Each row was made from one small tree. Brackets hold a mark, then the marks that hang from it, in the order of their numbers. Every link used is in the known rows. Write each row's tree.
Known rows
(j808 j206): [-24, -2, 48, -18, 6, 34, -20, 10, -13, 26, 28, -26, -28, 2, -29, 24, -53, 5, -11, -18, 21, -3, -6, -1, 28, -20, -14, 16, -58, -3, 10, 1, -16, 8, 28, 1, 15, -31, 36, -13, 45, 17, 43, 17, -16, -13, -51]
(j157 (j808 j165 j206 j441)): [-21, 2, 11, -23, 15, -35, -30, 41, -20, 15, 20, -16, -40, -17, 29, -38, -10, -45, 13, -23, -19, -46, -9, -23, -3, -14, -42, -26, 1, -12, 28, 5, -8, -4, 14, 4, 23, -15, 10, 18, 26, -31, -22, 8, 21, 17, -67]
(j663 (j808 (j165 j947) j206 j270 j441)): [17, -4, 5, -12, 34, -35, -10, 11, 27, 15, 27, -9, -23, -22, -7, -5, 8, -16, 22, 10, -33, -6, 0, 32, 22, -38, 36, -20, -28, 24, 46, 7, -18, -4, 20, 16, 4, -34, 6, -17, 33, -8, 8, 44, -13, 1, -12]
(j270 j808): [-1, 5, 59, -10, 10, 35, -24, 3, -8, 11, 41, -35, -27, -7, -33, 24, -13, 1, -27, -16, 53, 4, 10, -13, 35, -24, -38, 8, -67, -15, 13, 2, 5, 26, 20, 7, 19, -22, 11, -32, 39, 19, 86, 2, -19, -29, -48]
(j808 j441): [-35, 19, 40, -22, 17, 30, -18, -12, -2, 26, 14, -29, -18, -5, -21, 11, -33, 10, -12, -10, 22, -4, -16, -18, 5, -11, -25, 5, -36, -4, -12, 4, -3, -1, 22, 11, 13, -41, 9, -13, 46, 5, 47, 17, -28, -14, -53]
(j821 (j808 j165)): [-22, 7, 45, 0, 9, 37, -16, 34, -3, 44, 21, -37, -25, 27, -2, -15, -40, -14, -28, -39, 18, -6, -13, -11, 16, -7, -35, 12, -17, -16, 9, 19, 18, 31, -21, 15, 35, -9, -12, -10, 39, -18, 34, -5, -3, -24, -37]
(j206 (j808 j165 j270 j663)): [26, 5, 23, 5, 29, -16, -19, 37, -30, 0, 4, -6, 18, 13, -2, -6, 0, -2, -13, -32, 0, -31, -17, -27, 7, -3, -30, 9, 30, 25, 13, 13, 9, 36, -25, 33, 37, 13, -24, 3, -13, 0, 9, 10, 23, -25, -9]
(j441 (j808 j165 j206 j270)): [13, -16, 17, -23, 29, -1, -19, 17, -11, 14, 15, 6, -24, -15, -14, -16, -29, -27, 15, -26, -4, -29, 4, 16, 7, -4, 5, 1, -2, 14, 47, 9, 1, 2, -2, -10, 28, 3, 15, -4, 33, 11, 4, 28, -15, -28, -26]
(j808 (j165 j947) j206 j270 j441 j663): [-4, 23, 3, -16, 34, -36, -11, 44, 19, -3, 3, 19, 27, -22, -13, 6, -8, 3, 28, 0, -19, -33, -23, -12, 5, -24, 10, -8, 4, 32, 4, 7, -45, 21, 13, 24, 10, -12, -34, -9, 20, 23, -7, 41, 4, -13, -19]
(j206 (j808 (j165 j947) j270 j663)): [21, 18, 19, 26, 28, -7, -2, 40, 0, 12, -5, -9, 23, 7, -20, 2, -19, 15, -32, -19, -1, -6, -16, -13, 23, -11, -19, 24, 8, 24, 11, 24, -15, 49, -12, 37, 27, 6, -38, -22, -8, 22, 24, 6, 4, -36, 0]
(j270 (j808 j663)): [4, 4, 48, -5, 20, 22, -30, 23, -8, -3, 32, -17, 6, -4, -25, 34, -8, 14, -16, -19, 65, -16, -8, -34, 34, -20, -40, 12, -46, -2, -4, -8, 1, 34, 1, 27, 29, -3, -10, -17, 20, 32, 60, 2, 5, -32, -42]
(j821 (j808 j165 j441)): [-28, 12, 34, -18, 23, 11, -21, 28, 6, 37, 13, -28, -27, 12, 9, -36, -22, -26, -10, -25, 2, -30, -22, -28, -8, -4, -33, -10, 2, -16, 4, 14, 17, 11, -15, 11, 24, -18, -25, 4, 44, -36, 11, 1, 2, -14, -54]
(j821 (j808 j165 j206)): [-19, -10, 40, -12, 10, 14, -23, 51, -5, 35, 28, -26, -36, 16, 5, -24, -40, -32, -6, -34, 4, -27, -10, -11, 16, -11, -24, 1, -22, -12, 27, 9, 8, 19, -12, 3, 27, -8, 2, 8, 45, -22, 8, 2, 10, -13, -54]
(j947 j165): [-34, 20, 65, 15, 5, 61, 6, -4, 19, 39, 8, -50, 0, 2, -45, 50, -68, 45, -55, -7, 24, 37, -13, 11, 42, -26, -19, 36, -73, -3, -10, 23, -26, 38, 27, 16, 17, -28, 9, -56, 51, 42, 79, 15, -46, -26, -29]
(j270 (j808 j165)): [-11, 18, 49, -9, 18, 5, -20, 24, -4, 16, 40, -31, -22, -1, -6, 7, 2, -18, -12, -33, 37, -4, -1, -10, 32, -34, -34, -6, -51, -22, 27, 7, 9, 38, 0, 23, 35, -17, -7, -33, 29, 9, 78, 10, 0, -28, -37]
(j441 (j808 (j165 j947) j206 j270 j663)): [10, -1, 5, -2, 39, -3, -3, 44, 19, 11, -5, 18, 13, -17, -23, -1, -42, 4, 5, -14, 7, -23, -9, 7, 19, -6, 15, 22, -4, 26, 26, 15, -25, 28, -4, 13, 28, 16, -20, -13, 24, 49, -7, 30, -10, -39, -13]
(j206 (j808 j663)): [1, -8, 42, 6, 23, 26, -23, 19, -24, 17, 8, -26, -3, 18, -14, 8, -39, 19, -38, -25, 36, -18, -19, -39, 21, 5, -44, 26, -17, 4, -7, 2, 14, 28, -10, 31, 32, -2, -1, 7, 6, 12, 26, -12, 12, -27, -43]
(j206 (j808 (j165 j947) j270 j441 j663)): [13, 24, 8, 4, 40, -35, -11, 34, 9, 7, -12, 1, 20, -9, -7, -18, 0, 3, -11, -5, -20, -31, -23, -26, 1, -3, -19, 0, 26, 27, 7, 18, -18, 31, -4, 34, 16, 0, -51, -7, 1, 7, 0, 9, 10, -24, -16]
(j157 (j808 j663)): [-6, -1, 32, 13, 5, 33, -22, 28, -35, 10, 13, -24, -2, 3, -11, 15, -38, 19, -34, -29, 42, -11, -17, -33, 22, 0, -61, 24, -8, 5, -18, 3, 1, 25, -2, 25, 36, 7, 7, 5, 7, 12, 10, -11, 9, -8, -45]

Which tree is each row?
[32, -29, 17, -33, 26, -15, -34, -16, -10, -6, 36, -8, -33, -26, -17, 5, 16, -16, 30, 10, -15, -21, 9, 16, 10, -19, 23, -23, -26, 30, 31, -12, 0, -33, 28, -6, -4, -31, 36, 14, 33, -21, 3, 39, -13, 11, -36] | (j663 (j808 j206 j270 j441))
[-3, 5, 39, -27, 36, -3, -37, 15, -1, -14, 28, -8, 3, -21, -14, 13, 10, 1, 4, -6, 48, -37, -13, -49, 10, -14, -37, -9, -28, -2, -9, -15, -2, 13, 8, 21, 18, -8, -22, -3, 31, 14, 38, 4, 10, -20, -59] | (j270 (j808 j441 j663))
[25, -7, 20, 7, 19, -7, -3, 17, 15, 19, 33, -19, -19, -8, -16, 17, -9, -4, 2, -4, -18, 17, 4, 45, 44, -42, 36, 1, -46, 23, 50, 17, -16, 16, 9, 19, 14, -29, 20, -29, 29, 9, 32, 39, -19, -12, 3] | (j663 (j808 (j165 j947) j206 j270))
[20, 9, 11, 14, 12, -9, -20, 43, -41, -8, 15, -1, 18, -5, 5, 0, 1, -1, -5, -39, 5, -29, -12, -22, 7, -9, -48, 3, 38, 26, 7, 13, -2, 32, -14, 29, 41, 21, -19, -4, -13, -1, -7, 11, 22, -8, -8] | (j157 (j808 j165 j270 j663))
[27, -3, 19, -13, 35, -14, -32, 9, -23, -13, -3, 1, 10, -13, -14, -9, 2, 2, -5, -4, 1, -46, -15, -42, -10, 13, -33, -1, 28, 30, -7, -1, 2, 0, 5, 12, 8, 2, -22, 20, 2, -7, -6, 6, 9, -15, -40] | (j206 (j808 j270 j441 j663))
[13, 10, 20, -17, 29, -33, -24, 13, -19, 10, 4, -13, -17, -9, 2, -35, 12, -31, -2, -18, -31, -37, -7, -20, -12, -4, -28, -19, 26, 13, 25, 16, 10, 4, 0, 9, 16, -12, -20, 4, 9, -31, 10, 13, 3, -10, -30] | (j206 (j808 j165 j270 j441))
[-9, 12, 33, -1, 27, -20, -16, 66, 25, 4, 29, -4, 6, -9, -8, 16, -13, -5, -2, -15, 30, -17, -11, -16, 43, -41, -13, 5, -56, -7, 24, 1, -31, 52, 1, 36, 26, -6, -25, -25, 27, 42, 41, 13, 16, -25, -36] | (j270 (j808 (j165 j947) j206 j663))
[22, 1, 14, -16, 38, -22, -21, -11, -4, 7, 31, -16, -16, -7, 3, -4, 30, -13, 22, -9, -13, -8, -6, 17, 5, -25, 12, -22, 1, 22, 30, 7, 19, -4, -6, 23, 21, -28, 5, -8, 18, -28, 21, 40, -10, -2, -3] | (j663 (j808 j165 j270 j441))
[-27, -5, 26, -33, 25, -12, -31, 47, 4, 27, 20, -17, -40, 3, 16, -43, -23, -46, 13, -22, -14, -50, -14, -25, -7, -5, -22, -19, -7, -14, 22, 2, 3, -1, -4, -2, 15, -15, -10, 23, 52, -39, -17, 6, 17, 3, -71] | (j821 (j808 j165 j206 j441))
[-24, -12, 29, -23, 32, 14, -15, 23, 0, 37, 16, -9, -37, 1, -2, -19, -51, -22, 1, -31, 18, -21, -6, 5, 15, -6, -6, 4, -31, -14, 42, 7, 10, 9, -11, 3, 38, -11, 23, 0, 46, 12, 14, 19, -9, -27, -46] | (j441 (j808 j165 j206))
[-1, -11, 30, -40, 34, -29, -47, 34, -3, -22, 30, 5, -7, -27, -8, 3, 12, -19, 26, 0, 33, -56, -7, -46, 11, -19, -24, -20, -37, 0, 6, -25, -12, 1, 18, 8, 9, -6, -7, 15, 36, 11, 12, 11, 23, -7, -76] | (j270 (j808 j206 j441 j663))
[15, -17, 6, -21, 40, -11, -25, 39, -14, -3, 7, 24, 7, -10, -6, -9, -24, -12, 28, -30, 11, -50, -11, -7, 4, 0, 4, 5, 17, 26, 28, -2, 1, 15, -19, 9, 37, 20, -6, 11, 16, 24, -19, 32, 9, -25, -22] | (j441 (j808 j165 j206 j270 j663))
[8, 17, 13, 13, 42, 22, 2, 26, 19, 20, -9, 6, 26, -9, -31, 8, -42, 29, -18, -19, 24, -4, -16, 4, 18, -2, 3, 31, 4, 27, 8, 26, -10, 40, -18, 26, 37, 11, -32, -29, 19, 50, 19, 21, -22, -52, 4] | (j441 (j808 (j165 j947) j270 j663))
[19, -13, 23, -9, 34, 38, -19, 0, -15, 1, 2, 8, 12, -13, -38, 17, -38, 25, -10, -18, 42, -20, -11, -9, 7, 14, -11, 29, 7, 31, -2, 3, 8, 14, -8, 7, 31, 17, -2, -2, 21, 36, 15, 17, -22, -43, -20] | (j441 (j808 j270 j663))
[2, 7, 15, -14, 17, -16, -12, 44, 27, 18, 7, -6, -20, -21, -14, -35, -18, -32, 5, 0, -40, -33, -3, -3, 1, -10, -1, -13, -1, 13, 25, 15, -29, 3, 16, -10, -9, -10, -33, -6, 47, -16, -13, 15, -5, -7, -42] | (j821 (j808 (j165 j947) j206 j270 j441))
[-17, 0, 19, -14, 37, -21, -7, 15, 37, 35, 28, -26, -34, -5, 6, -6, -15, -13, 8, 3, -12, 1, -10, 22, 31, -39, 25, -14, -58, -3, 38, 5, -10, 3, 9, 29, 17, -48, 16, -14, 44, -7, 18, 31, -8, 1, -33] | (j663 (j808 (j165 j947) j206 j441))
[-9, 3, 22, -41, 44, -57, -42, 56, 5, -18, 31, 10, 0, -18, 19, -14, 26, -35, 40, -17, 17, -66, -15, -45, 5, -29, -21, -31, -19, -6, 21, -19, -8, 16, -2, 25, 26, -5, -24, 10, 24, 0, 4, 19, 37, -2, -62] | (j270 (j808 j165 j206 j441 j663))
[18, -26, 26, -24, 19, 28, -24, -1, -13, 7, 13, 1, -28, -26, -37, -1, -43, -12, -2, -9, 9, -22, 10, 12, 9, 6, 4, 12, -22, 21, 33, 2, -2, -13, 23, -26, 10, -2, 30, -1, 44, 23, 13, 21, -32, -25, -42] | (j441 (j808 j206 j270))
[9, -4, 15, -36, 26, -18, -35, 18, -19, -21, 12, 19, 15, -25, -22, 15, -1, 1, 34, 0, 0, -50, -13, -28, -6, -8, -5, -6, 7, 38, -7, -14, -25, -8, 22, 1, 3, -5, -5, 17, 22, 11, -14, 36, 3, 0, -44] | (j808 j206 j270 j441 j663)
[-45, 47, 31, -3, 25, 9, 4, 13, 37, 48, 6, -27, -8, -4, -13, 2, -36, 12, -20, -10, 3, 14, -26, -3, 15, -26, -11, 6, -38, -9, -1, 25, -24, 29, 14, 31, 20, -43, -20, -39, 45, 17, 53, 21, -28, -24, -31] | (j808 (j165 j947) j441)
[13, 0, 19, 8, 18, -1, -12, 73, 16, 8, 5, 4, 16, 0, -18, -7, -30, -1, -5, -14, -8, -28, -13, -7, 19, -10, -2, 15, 3, 24, 13, 14, -28, 34, -9, 13, 15, 15, -40, -5, 24, 14, -15, 10, 11, -22, -21] | (j821 (j808 (j165 j947) j206 j270 j663))
[-26, 17, 20, 15, 43, 32, 8, 31, 29, 45, -6, -9, 11, 8, -19, 7, -64, 31, -33, -26, 42, 4, -28, -5, 28, -6, -9, 38, -25, -1, 5, 21, -3, 49, -24, 43, 48, 0, -25, -28, 30, 53, 32, 10, -20, -54, -15] | (j441 (j808 (j165 j947) j663))
[-2, -3, 35, -20, 30, -29, -35, 59, -8, -11, 41, 1, -2, -3, 7, 7, 8, -22, 20, -32, 35, -43, -10, -30, 28, -36, -25, -11, -39, -7, 28, -15, -6, 38, -9, 29, 38, 4, -12, -3, 16, 17, 23, 15, 33, -15, -44] | (j270 (j808 j165 j206 j663))
[19, 10, 21, 12, -1, 3, -13, 23, -37, 10, 19, -18, -14, -11, -1, -7, -6, -13, -15, -37, -9, -9, 0, -2, 10, -12, -46, 0, 18, 13, 25, 22, -1, 22, 3, 8, 32, 5, 0, -19, 5, -12, 17, 11, -4, -4, -16] | (j157 (j808 j165 j270))
[-4, -30, 31, -32, 31, -4, -32, -9, -1, 17, 38, -23, -46, -8, -5, 6, -11, -12, 13, 4, 6, -14, -2, 3, 20, -19, 12, -15, -53, 1, 26, -15, 9, -26, 20, 7, 7, -43, 44, 15, 47, -19, 11, 27, -7, 9, -55] | (j663 (j808 j206 j441))
[22, 6, 31, 4, 17, -5, -18, 17, -28, 17, 13, -23, -16, 8, -9, -12, -6, -18, -21, -31, -12, -14, 0, -7, 11, -8, -29, 3, 10, 12, 30, 23, 11, 25, -7, 15, 28, -5, -5, -11, 4, -15, 33, 10, -1, -25, -12] | (j206 (j808 j165 j270))
[20, 8, 7, -14, 43, -44, -28, 29, -23, -8, -4, 5, 15, -3, 10, -24, 20, -18, 9, -22, -17, -54, -23, -41, -15, -1, -29, -14, 47, 25, 5, 5, 7, 16, -18, 28, 25, 8, -40, 16, -6, -17, -13, 15, 27, -13, -24] | (j206 (j808 j165 j270 j441 j663))
[-15, 10, 19, -14, 46, -31, -25, 38, -12, 15, -1, -9, 1, 13, 23, -28, -6, -12, -6, -26, 5, -48, -33, -51, -5, 1, -42, -7, 22, -4, 0, 3, 16, 24, -25, 42, 37, -5, -31, 20, 5, -14, -4, -1, 32, -17, -43] | (j206 (j808 j165 j441 j663))
[-11, 45, 20, -1, 23, -4, 3, 7, 25, 23, 4, -13, 4, -21, -27, 5, -13, 8, -6, -3, -16, 6, -17, 7, 5, -24, 0, -1, -10, 18, 7, 27, -31, 24, 22, 17, 9, -31, -29, -45, 34, 15, 47, 33, -33, -21, -9] | (j808 (j165 j947) j270 j441)
[-19, 25, 19, 7, 42, -22, -6, 39, 19, 28, -11, -16, 7, 8, 6, -21, -25, 5, -28, -11, 3, -23, -32, -36, 10, -8, -30, 7, -2, -2, 1, 15, -11, 38, -10, 47, 28, -13, -44, -4, 12, 8, 9, -2, 15, -27, -37] | (j206 (j808 (j165 j947) j441 j663))
[13, 2, 13, -7, 44, 11, -14, 23, -12, 6, 3, 11, 19, -4, -14, 2, -22, 7, 3, -36, 25, -30, -18, -7, 4, 4, -8, 15, 26, 24, 13, 11, 13, 28, -30, 21, 45, 21, -21, -6, 10, 25, 9, 25, -5, -42, -5] | (j441 (j808 j165 j270 j663))
[6, 13, 21, -21, 28, 4, -28, 2, -14, -14, 7, 6, 25, -18, -32, 25, -5, 21, 12, -5, 16, -28, -23, -31, -7, -3, -17, 1, 14, 36, -27, -3, -14, 6, 11, 15, 13, -7, -18, 2, 18, 13, 14, 29, -7, -14, -27] | (j808 j270 j441 j663)
[-23, 3, 22, -8, 46, 22, -12, 25, -3, 31, 4, -3, 3, 13, -2, -1, -47, 12, -10, -43, 46, -21, -27, -17, 12, 0, -23, 23, -3, -3, 7, 8, 20, 37, -34, 35, 59, 6, -9, -3, 23, 27, 18, 12, 1, -41, -26] | (j441 (j808 j165 j663))
[22, -13, 10, -22, 2, -19, -37, 15, -34, -13, 17, -4, -30, -44, -9, -22, -3, -32, 11, -2, -26, -43, 10, -18, -6, -2, -35, -20, 9, 23, 19, 0, -20, -27, 44, -24, -7, -3, 18, 18, 24, -22, -26, 12, 1, 19, -62] | (j157 (j808 j206 j270 j441))
[-13, 4, 32, -43, 32, -45, -37, 35, 5, 0, 38, -6, -37, -24, 13, -21, 20, -50, 32, -13, 4, -47, -1, -25, 9, -32, -20, -40, -39, -17, 39, -8, -6, 6, 16, 4, 18, -24, -8, -3, 41, -13, 26, 18, 15, -4, -68] | (j270 (j808 j165 j206 j441))
[-9, 25, 12, -19, 21, -25, -8, 23, 23, 15, 7, 1, -7, -30, -19, -4, -15, -12, 16, 4, -34, -14, -10, 10, 6, -28, 11, -11, -14, 19, 24, 17, -43, 9, 32, 3, 0, -29, -15, -26, 39, 10, 18, 42, -20, -8, -25] | (j808 (j165 j947) j206 j270 j441)
[16, 15, 14, 2, 36, -11, -3, -7, 27, 21, 20, -20, -8, -17, -11, 5, 9, 4, 0, 7, -17, 15, -6, 30, 22, -32, 25, -10, -18, 23, 28, 20, -5, 7, 6, 28, 12, -36, -6, -32, 28, -6, 37, 37, -27, -13, 4] | (j663 (j808 (j165 j947) j270 j441))
[-26, 0, 25, -35, 27, -6, -31, 25, -5, 1, 13, 3, 2, -8, -9, 12, -28, 5, 18, -9, 18, -40, -25, -39, 1, -10, -15, 0, -20, 10, -15, -17, -18, 0, 14, 14, 12, -20, 5, 22, 34, 13, -6, 21, 11, -2, -61] | (j808 j206 j441 j663)
[-2, 24, 9, -20, 37, -25, -23, 25, -14, -8, 8, 12, 30, -7, -2, 7, 12, 6, 25, -22, -1, -36, -29, -28, -14, -14, -14, -11, 32, 30, -10, 4, -8, 21, -9, 30, 29, -4, -33, -4, 8, 3, 6, 37, 8, -11, -12] | (j808 j165 j270 j441 j663)
[-15, -13, 32, -10, 23, 2, -30, 71, -7, 18, 22, -8, -4, 23, 10, -15, -35, -17, 3, -39, 17, -45, -21, -34, 14, -7, -26, 9, -3, -4, 8, -4, 5, 31, -30, 21, 39, 12, -18, 23, 26, -8, -19, 2, 32, -15, -50] | (j821 (j808 j165 j206 j663))
